Each row was made from one small tree. Brackets hold a mark, then the marks that hang from it, in alphabetical order. Every link used is in the known rows. Write each row's tree.
Known rows
{L {J H} X}: [-40.0  31.6   3.0   1.4 -16.1  11.9  19.3  44.7  -4.0 -15.6  25.0 -25.1
  25.6  12.8  44.2 -31.5  -6.8  -7.6  -5.4  -1.7  -7.0 -11.5   5.5  38.0
  18.6 -24.4   0.3]
{X W}: [-14.3  37.4  -6.8   5.1 -19.8   5.2  22.8  41.0 -11.4   3.7  -4.7  -6.3
  27.8  28.3  30.7 -34.8 -11.6   7.5 -10.7   7.6 -15.9 -14.2   4.5  38.8
  12.0 -14.0   9.2]
{H {B Q} {J {G {L X}}}}: [-17.2  23.2  -6.8 -31.8 -14.4  15.8  40.8   5.8  24.5 -34.3  19.8 -25.4
  30.3  36.0  45.0 -37.5 -16.5  -7.5  -0.8  11.5  10.8 -33.2  21.6  23.7
  18.9 -12.4 -43.7]
{P {J {H {B Q}}}}: [-34.9  27.3 -14.1   4.6  -7.6  13.7  37.4  25.7  16.4 -38.2  16.0 -25.9
  15.2  27.6  49.9 -46.6 -17.4 -18.0 -17.8   2.1  -3.1 -23.3   7.6  37.4
  19.4 -15.0 -19.1]
{P B {J {G {L {X W}}} H}}: [-19.3  33.6  -0.8 -12.4 -19.2  23.1  32.5  17.9  21.5 -28.8  22.4 -31.6
  38.7  24.5  63.2 -42.9 -21.3  -7.5  -9.1  -5.2  13.1  -8.6  -2.3  34.7
  31.2 -36.1 -12.9]
{G {L {J H} {X {B Q}}}}: [-26.8  12.0  -3.2  -4.8 -19.4  17.5  33.8  28.6  12.3 -31.0  45.6 -26.6
  31.1  24.5  50.0 -26.7 -18.9  -0.4   5.1   1.6  -6.7 -31.7  24.1  33.9
  22.0 -18.5 -23.1]
{G {L {J H} {X B R W}}}: [-19.6  19.9  19.1   9.1 -27.9  16.2  26.1  35.9   0.3  -9.7  44.9 -38.6
  37.5  27.5  56.7 -48.9 -15.1  19.0  13.5   9.6 -12.5 -12.5  11.3  39.2
  19.2 -26.2 -16.5]
{X {B Q} R W}: [ -4.0  20.6  13.9  22.8 -14.3   7.9  39.3  29.8   1.1 -16.3  18.0 -15.1
  27.0  30.4  36.7 -47.6 -17.2  12.2   3.8  14.4 -25.7 -40.9  22.3  38.5
   7.2  -8.9  -7.0]
{W {X R}}: [-14.2  26.7  20.5  16.5  -5.2  -8.0  28.5  50.9 -12.1  -2.0   6.0 -11.3
  28.3  29.2  20.1 -43.4  -3.8   2.5  -9.9   4.8 -26.6 -18.3  -5.7  36.3
   9.0 -25.0   1.5]
{W {X {B Q} R}}: [ -7.1  11.8  21.7  20.1  -5.2  -2.6  43.6  37.4   2.6 -22.1  21.2 -13.7
  26.5  31.5  25.7 -43.5 -12.3  -1.4  -3.7   9.4 -31.8 -43.4  14.2  39.5
   7.1 -14.7  -8.9]
{L G {J {H B}} X}: [-52.7  29.3   5.0 -11.9 -18.1  15.7  31.7  27.8  -8.1 -29.2  30.3 -40.7
  23.1  19.0  54.4 -41.4  -1.6 -16.0  -2.0   5.8   6.9  -8.4   8.8  39.3
  19.4 -16.0 -25.0]
{Q B}: [-19.4  33.6 -16.0  -5.7  -9.9  -0.2  32.4  45.1  -4.6 -17.0   0.8  -5.2
  28.7  30.7  39.9 -24.3  -7.9  -2.8  -9.6   2.9  -9.7 -25.7   6.2  32.4
   5.6 -15.4  -9.6]
{H {B Q}}: [-22.5  28.5 -15.0  -1.4  -8.1   3.4  38.0  25.8   1.9 -23.8   3.2 -12.5
  19.5  32.2  30.8 -32.4 -12.1  -6.4 -11.3  11.1  -9.5 -34.5  17.3  29.4
  10.0  -6.9 -24.1]
{J {G {L X}}}: [-16.6  27.0  -7.9 -17.0 -20.6   8.7  28.0  23.9  -2.1  -8.1  11.0  -3.0
  43.1  19.9  34.1 -17.7 -10.8   2.9  -0.1  -4.6   6.3 -15.4   9.7  26.4
  22.8 -20.2 -10.4]
{L G {J H} {X R W}}: [-42.4  28.8  34.2  11.0 -18.8  16.3  26.6  41.5 -13.6 -16.1  41.7 -37.5
  30.0  14.3  53.1 -57.5  -2.7   2.4   8.1   8.6  -6.3  -4.0   1.1  42.2
  19.3 -25.1  -5.9]
{H J}: [-15.1  36.4  -6.3  -7.4 -10.5   6.3  21.7  34.1  -0.3  -6.8  -7.9 -16.6
  17.8  31.0  33.9 -35.8 -11.8  -3.7 -10.6  -2.1 -12.9 -22.1   8.6  33.8
   8.7 -17.0   2.6]
{R {X {B Q} W}}: [  6.1  10.2  -0.1   9.3 -15.7  18.5  39.2  26.7  -0.2  -7.2  14.1 -12.2
  24.2  26.2  41.6 -34.6 -29.1  -9.8   0.0  18.5 -19.1 -36.1  19.3  39.2
   6.4  -2.5  -7.8]
{J H}: [-28.9  36.3 -13.5  18.1 -11.2   6.7  23.3  37.3  -9.5 -12.5   4.4  -1.8
  26.2  15.6  36.5 -30.5  -5.7  -7.8 -21.0  -7.0  -8.3  -9.5  -1.0  34.2
  16.2 -23.3  12.0]
{A J}: [-27.0  30.4 -21.4  -3.7  -6.7   6.1  22.3  45.7 -12.8  -3.5  -3.8 -12.3
  18.4  18.4  30.2 -25.0 -11.5   0.9 -15.2  -7.6  -6.7 -15.0  16.3  34.7
   2.8 -15.9   9.1]
{P J}: [-21.0  31.3  -8.8  -6.0 -11.4   6.2  22.2  40.0  -0.1  -6.8  -6.0 -17.9
  20.1  27.1  36.0 -31.9 -17.6  -3.4  -7.2  -9.1 -12.3 -18.7   5.4  39.9
  15.5 -16.1   4.0]
{J {G L} {H {B Q}}}: [-32.3  28.8 -27.1   1.4 -17.5  15.0  43.0  14.3  10.4 -37.6  24.3  -6.7
  33.8  25.9  41.9 -37.4  -9.4  -8.0 -19.5   8.1  16.7 -18.1   7.3  25.0
  25.4 -18.1 -26.2]
{A {J {G {L X}} H} {Q B}}: [-37.9  20.3 -30.4 -13.0 -10.5  19.7  33.6  35.9   9.6 -35.6  35.2  -6.8
  42.9  21.5  64.5 -25.9  -4.9  -7.5 -14.8 -15.5  24.9 -20.9  12.7  23.8
   0.4 -38.5 -16.1]
{L G {J H} {X {B Q} R}}: [-38.8  10.2  31.0  12.2  -9.9  17.3  42.4  25.5   0.4 -42.7  54.1 -36.3
  26.2  12.7  53.4 -47.3  -8.7  -8.5  13.2   2.4  -9.0 -34.5  24.0  39.9
  17.2 -16.2 -20.2]
{G {L J X}}: [-24.6  25.0  -1.7 -24.2 -20.2   6.9  19.6  43.8  -5.3  -0.8  19.5 -25.3
  32.4  30.0  35.6 -20.7 -14.1  10.8   9.3   1.1  -6.1 -15.8  12.5  29.7
  19.0 -21.9 -19.6]
{A {J G H} {Q B}}: [-45.3  30.4 -37.6   5.0  -8.9  18.3  34.7  42.8   4.1 -38.8  21.1  -3.9
  30.2  18.4  58.4 -36.3   0.6 -14.7 -28.0 -12.8  20.8 -24.3   9.3  32.4
  -5.7 -33.2   4.6]

Write each row's tree
[  6.1  17.7  -2.3   7.6 -21.6  16.4  30.8  29.7 -10.9   7.5   2.6 -15.3
  26.8  25.1  43.2 -33.7 -24.4  -6.3  -0.2  13.5 -18.2 -21.5  11.0  42.1
   5.1  -5.6   1.1] : {R {X B W}}
[-20.7  18.0  -9.0  -9.1 -25.4  21.6  32.9  13.3  17.0 -28.0  27.5 -21.4
  39.6  16.6  59.3 -30.5 -20.3  -8.2  -1.2 -14.5   8.6 -15.2  11.7  40.1
  29.5 -20.9  -7.3] : {P {J {G {L {X B}}} H}}
[-37.8  19.1   0.4   2.8 -23.1  23.4  39.6  22.0  14.6 -43.9  43.6 -24.8
  29.8   8.6  49.7 -35.4 -11.6 -15.4  -1.9   3.9   4.0 -36.7  24.1  43.2
  22.3 -12.3  -4.9] : {L {J G H} {X {B Q}}}
[-41.2  37.2   3.6   1.2 -31.7  22.1  24.3  38.5   1.7 -16.5  30.9 -25.5
  34.1   9.9  49.4 -45.3  -5.6  -4.4  -7.8  10.6   6.7  -6.1   1.4  45.5
  24.5 -21.4   8.9] : {L {J G H} {X W}}
[-14.7  16.8  -5.2   4.1 -28.4  23.4  41.4  10.6  16.4 -31.1  39.6  -8.1
  44.6  18.5  52.1 -33.9 -18.2  -0.7  -4.2   7.1   3.4 -26.4  18.6  36.8
  26.2 -14.8 -11.0] : {J {G {L {X {B Q} W}}} H}
[ -5.9  18.8  19.3  18.2 -10.5  -4.9  35.1  40.4  -7.6  -7.3  10.1 -17.3
  28.9  31.2  27.8 -41.8  -7.8   2.1  -4.3   4.8 -30.7 -29.2   6.7  42.1
   5.9 -18.2  -0.6] : {W {X B R}}
[-40.5  24.5 -36.6  -5.4 -12.1  18.7  41.8  21.1  10.3 -38.3  28.0 -16.2
  26.0  20.2  44.9 -37.6 -12.2  -7.2 -24.2   4.4  22.8 -13.7  15.7  26.6
  17.1 -18.1 -22.5] : {A {J {G L} {H {B Q}}}}
[ -3.3  11.5  17.7  -9.4 -12.4  15.5  42.2   6.9  22.0 -33.1  32.6 -24.8
  35.5  29.0  46.5 -42.8 -19.6   3.9  14.4   3.9  -3.2 -44.1  28.8  27.7
  15.8 -15.9 -29.7] : {H {J {G {L {X {B Q} R}}}}}
[-31.7  35.1   6.0 -13.7 -32.2  17.3  24.5  39.8  -1.6  -7.0  19.8 -27.5
  32.9  17.6  39.5 -38.7  -9.1   3.4   2.4  14.3   1.7 -15.9  10.0  44.8
  19.5 -14.1   2.1] : {L {J G} {X W}}
[-36.8  33.0 -17.2  -1.0 -21.2  10.9  19.8  47.3  -6.8  -9.1  22.2 -19.4
  28.0  28.3  39.4 -31.7  -9.5   6.2  -9.2  -1.5  -0.7  -3.9  -0.4  31.8
  23.2 -28.2  -5.3] : {G {L {J H}}}
[-10.2  10.6  23.6  -4.5 -22.5  13.5  35.0  34.2   7.9 -15.1  44.3 -37.4
  33.9  36.3  45.7 -43.7 -22.6  22.5  23.5  18.3 -18.5 -37.1  27.3  35.2
  15.1 -15.3 -31.9] : {G {L J {X {B Q} R W}}}
[-32.6  20.3 -11.1 -15.4 -15.3  21.1  41.0  10.6  26.7 -43.9  33.6 -25.5
  33.0  23.5  56.9 -39.8 -19.8 -15.0  -6.9   1.6  17.0 -19.6  10.1  30.6
  30.3 -19.5 -35.2] : {P {J {G {L X}} {H {B Q}}}}
[-51.7  33.7  -3.1   2.9 -17.7  13.1  26.9  41.9 -16.5 -20.0  22.8 -23.8
  22.4  16.9  42.8 -39.5  -1.5 -10.1  -9.4  -2.6   1.8  -6.0   1.2  40.9
  20.7 -20.0   3.3] : {L G {J H}}
[ -4.5  22.4  -4.6 -12.6 -34.5  15.3  33.2  15.4   3.4  -7.0  16.9 -12.3
  46.5  26.0  44.7 -26.5 -17.5  10.6   5.5   6.3  -0.4 -21.5  18.5  38.6
  19.9 -11.3  -8.8] : {J {G {L {X B W}}}}
[  2.0   6.8  -5.2   7.0  -6.8  14.5  39.8  24.2  -1.5 -14.5  11.4  -8.8
  21.6  21.3  37.0 -24.6 -26.5 -17.0   0.0   7.6 -16.8 -40.8  21.9  33.5
   5.9  -4.4 -11.1] : {R {X {B Q}}}
[-49.0  28.1   9.9  -5.2 -16.1  15.2  26.1  37.5 -12.0 -22.3  31.2 -27.5
  26.5  10.7  47.7 -34.2  -2.1 -13.1  -1.2  -4.2   1.4  -8.3   5.6  40.0
  21.5 -21.5  -3.6] : {L G {J H} X}
[-24.7  18.5  35.1  -2.2 -25.2  14.3  32.8  32.0 -11.5 -11.1  34.1 -44.2
  29.8  24.7  50.0 -50.1  -9.8  10.2  23.7  11.9 -15.2 -24.8  21.6  47.1
  11.0 -11.1 -14.9] : {L G J {X B R W}}
[-52.9  21.9   6.7  -9.8 -12.2  17.3  40.3  24.6   1.7 -43.8  41.4 -37.1
  21.2  19.5  51.8 -42.2  -5.7 -19.7  -1.7  10.6   5.3 -23.6  16.0  36.0
  20.5 -12.2 -33.9] : {L G {J {H {B Q}}} X}
[-19.5  35.8 -22.4 -26.1 -22.8  12.1  32.9  13.8  10.2 -17.5   0.4 -24.3
  27.9  41.2  42.0 -41.9 -11.1  -0.6  -9.9   7.6  12.6 -15.7   8.7  28.6
  16.7 -14.9 -26.9] : {H B {J {G L}}}
[-21.9  31.2  -7.6 -10.2  -3.4  14.6  43.5  20.5  22.0 -42.8   5.0 -24.1
  21.6  25.8  41.6 -37.2 -19.9 -18.4 -12.1  -4.5   5.1 -40.8  13.3  33.8
  20.7 -20.8 -10.3] : {P {B Q} {J G}}
[-24.1  17.0  14.9   6.5 -19.4  11.9  26.7  33.6  -0.8 -16.6  42.2 -35.2
  34.9  23.1  52.4 -39.3 -12.9  11.4  13.6  -1.7 -10.7 -17.1  14.0  33.6
  18.6 -28.6 -20.1] : {G {L {J H} {X B R}}}
[-42.2  35.0 -26.6   9.4 -13.0  17.0  27.0  36.0  -5.7 -21.3  11.7  -7.7
  24.4   2.4  40.5 -34.5  -5.2 -10.4 -28.0 -10.1  13.8  -4.6   6.7  38.0
  12.8 -21.4  20.5] : {A {J G H}}
[-22.0  23.3  18.7 -10.5 -13.9   4.1  20.5  45.7  -8.1  -1.6  27.0 -31.4
  33.4  29.9  35.9 -33.7 -12.0  18.7  18.5   2.7 -11.4 -16.2  10.4  26.6
  16.6 -28.5 -24.7] : {G {L J {X R}}}
[-19.6  30.0  13.9  13.9 -22.4  14.9  28.0  26.8  -1.1 -11.9  33.0 -10.7
  47.1  14.8  48.4 -47.4  -8.1  11.1  -0.7   4.2   4.2  -0.8  -3.2  30.1
  25.6 -31.5  -6.0] : {J {G {L {X R W}}} H}
[-21.5  17.7  27.2   4.0 -26.6  19.0  40.9  28.3  10.6 -27.7  42.5 -35.8
  32.7  19.6  45.3 -52.5 -14.7   8.0  17.2  21.0  -8.8 -42.2  28.0  44.9
  14.9  -9.2 -13.5] : {L {J G} {X {B Q} R W}}
[-26.2  28.2 -16.6  -5.2  -5.8  19.5  42.0  17.0  26.6 -47.9  22.6 -21.2
  29.5  26.5  51.9 -38.6 -21.5 -16.1 -17.2  -9.6  15.2 -25.4   4.2  27.8
  31.2 -33.1 -17.0] : {P {B Q} {J {G L} H}}
[-39.6  27.5 -33.8   7.5  -2.7  11.9  29.1  51.0  -0.2 -30.6  16.8  -6.9
  24.3  26.1  57.2 -32.6  -2.6 -10.5 -25.3 -14.5   6.2 -25.0  10.6  30.4
 -10.9 -34.2  -0.2] : {A {J H} {Q B}}
[-37.8  40.4 -22.5   9.6 -20.8  12.4  35.2  19.4  -1.5 -27.7   7.6 -10.9
  28.4  16.4  43.2 -41.6  -1.5 -14.9 -24.5   4.1  12.2  -9.0   0.8  35.6
  19.3 -16.5  -4.1] : {J G {H B}}
